In the rows, 128 means zero.
Known rows, with every way that one mark hangs from another:
lozop{zapu}: [117 111  73 165 174 111 131 138 103 110 156 129 180 132 103 138 173  72
 118 132]
zubat{bibifel nenib}: [ 72 136 113 109 164  80 132 104 124 115 107 103 139 112  96  71 150 126
 119 140]
fena{dagip{bibifel}}: [ 87 118 159 201 143 156  93 159 150  63 118 116 141 125 143 111 112 106
 182 124]
bibifel{dagip{fena kirepa} zubat}: [131 110  97  99 174 146 115 144 130  87  90 163 113  98 142 181 146 117
  93 149]
zubat{bibifel{lupo} loda nenib{zapu}}: [134  94  90 108 133 138  83  85 118 110 150 100 125 101 101 102  83  93
 179 104]
loda{zubat{bibifel{dagip{kirepa}} nenib}}: [ 97 116 111 102 129 137  95  74 165 127 109 133  99 139 127  96 158  84
 131 166]
dagip{bibifel kirepa}: [ 94 119 151 164 102 138 105 133 159  85 128 121 139 156 163 141  99 101
 135 149]
zubat{bibifel{lupo} loda nenib}: [127 108 100 106 161 114  81  97 134 119 127 103 141  90 103  93  89 102
 146 124]
fena{dagip{bibifel kirepa}}: [ 93 125 170 183 117 180  83 147 159  64  98 125 132 124 169 124 112  97
 166 142]
nenib{zapu}: [ 99  90 110 161 105 128 133 124  86  67 181 118 134 138 114 142 115  93
 173  88]
fena{dagip}: [ 90 120 152 179 147 150 102 152 124  60 112 125 146 100 136 116 129 101
 159 121]
bibifel{lupo zubat{loda nenib}}: [165 108 120 114 165 112 139 119 141  95 158 118 146  91  84 129  71 117
 131 107]
zubat{nenib}: [ 85 118 130 116 138 112 147 103 112 112 151 102 135 144 104 103 119 131
 150 109]
bibifel{lupo}: [117  92 127 160 135  70  92 160 111 119 154 149 173 106 145 102 106  91
 135 136]
loda{zubat}: [107 106 124 155 130 134 121  85 149  85 173 135 125 143 113 124 128  74
 133 140]
zubat{bibifel{lupo}}: [ 97 115 108 153 164  45  90 155 124 111 108 142 171  78 128  80 144  91
 102 161]
bibifel{lupo zubat{nenib}}: [138 118 130 118 162  76 154 134 135 111 146 132 152  98  92 100 106 125
 118 127]
fena{dagip{bibifel{lupo zubat} kirepa}}: [119 125 170 176 129 165  89 160 170  68  96 136 138 104 162 118 105  98
 154 149]
bibifel{dagip}: [ 93  91 104 142 144 102  88 176 108 112  98 137 139 130 150 143 145 108
 143 125]
bibifel{zubat}: [114 132 123 146 179  90 183 138 130  50 140 118 150  98  72 146 124 125
  90 117]
dagip{kirepa}: [ 99 123 140 133 109 130 116 125 121  79 121 135 146 118 153 148 123  97
 102 146]
zubat{bibifel{dagip lupo} loda nenib}: [129  93  85  93 160 118  52 122 133 142  90 113 128  95 127 104 106 105
 158 128]
loda{zubat{bibifel}}: [ 96 119 113 150 147 110 112  86 158  89 142 134 128 120 106 101 150  70
 112 162]
dagip{bibifel{lupo zubat} fena kirepa}: [141 106 127 141 150 153  93 117 163  99 154 167 129 122 166 145  86  99
 119 169]

Rows:
[118 123 129 118 154 179 126  85 162  87 152 139 107 144 140 151  95 124
 124 153] | dagip{bibifel{zubat{nenib}} fena kirepa}
[ 98 109  97 106 152 137  92  69 157 129 127 139  98 138 119  94 156  88
 139 160] | loda{zubat{bibifel{dagip{fena}} nenib}}
[120 115 127 179 164 126 146 137 164  53 157  96 143 136  90 156  75 119
 143 106] | dagip{bibifel{zubat{loda}}}
[141 117 111 115 157 154 179  90 127  50 168  89 118 112  54 163  84 126
 144  76] | bibifel{zubat{loda nenib{zapu}}}
[157  91  98 101 163 120  76 165 132 127  96 190 129  84 171 152 129 100
 104 165] | bibifel{dagip{fena kirepa} lupo zubat}
[156 101  87  96 177 183 100 128 135  71 101 150 107  91 134 209 109 109
 107 127] | bibifel{dagip{fena kirepa} zubat{loda}}
[107 101  89 120 160  85  42 158 122 137  74 173 145  80 176 103 157  86
 104 184] | zubat{bibifel{dagip{fena kirepa} lupo}}
[123  91 128 151 127 155  55 117 148 121 161 170 133 138 198 133  85  88
 144 171] | dagip{bibifel{lupo} fena kirepa}
[111 117 160 195 152 140 100 168 162  69 116 126 147 106 136 105 105 105
 170 131] | fena{dagip{bibifel{lupo zubat}}}
[149  89 105 165 188 143  98 119 153  87 189 145 138 120 124 147  61 106
 152 128] | dagip{bibifel{lupo zubat{loda}} fena}
[111 109 113 151 141  98  91  96 159 107 144 147 135 113 120  89 142  63
 117 170] | loda{zubat{bibifel{lupo}}}
[102  95  82 133 180  67  49 166 117 136  87 167 151  82 159  95 157  90
 115 171] | zubat{bibifel{dagip{fena} lupo}}
[ 98 109 101 141 147 113  89 104 158 105 116 142 118 124 122 109 160  71
 121 165] | loda{zubat{bibifel{dagip}}}
[102 137 172 162 132 183 114 136 170  61  94 116 123 120 142 121 112 113
 158 138] | fena{dagip{bibifel{zubat{nenib}} kirepa}}
[106 115 172 183 111 168  63 159 159  83 100 137 139 118 183 111 104  88
 171 151] | fena{dagip{bibifel{lupo} kirepa}}
[121 120 126 140 157 171 119 102 161  72 151 148 119 133 146 163  97 111
 112 157] | dagip{bibifel{zubat} fena kirepa}
[102 106 101 127 144  68  51 173 129 134  59 159 153  84 169  98 159  87
 103 180] | zubat{bibifel{dagip{kirepa} lupo}}
[128  63  89 133 155 102  34 176 102 156 123 186 144 111 189 123 127  91
 156 149] | bibifel{dagip{fena} lupo}
[178  74  78 117 191 132  71 158 129 110 126 169 131  78 136 169  94 100
 134 127] | bibifel{dagip{fena} lupo zubat{loda}}
[107 113 117 120 136 109 102  72 161 129 146 135 120 129 112  70 138  79
 134 164] | loda{zubat{bibifel{lupo} nenib}}
[104 135 170 176 134 177 108 148 169  50  94 122 130 111 148 131 113 106
 148 142] | fena{dagip{bibifel{zubat} kirepa}}
[108 113 113 145 190 143 143  99 150  86 178 127 120 147 103 133  95 136
 148 125] | dagip{bibifel{zubat{nenib}} fena}
[116  93  74  93 139 160  81  97 115 107 110  91 101 117 106 132 110 106
 184  96] | zubat{bibifel{dagip} loda nenib{zapu}}
[139 102 129 180 156 107 117 151 167  80 160 115 154 126 110 135  64 107
 151 120] | dagip{bibifel{lupo zubat{loda}}}
[127  79 116 124 108 101  38 186 119 152  84 174 146 112 204 130 129  84
 138 160] | bibifel{dagip{kirepa} lupo}
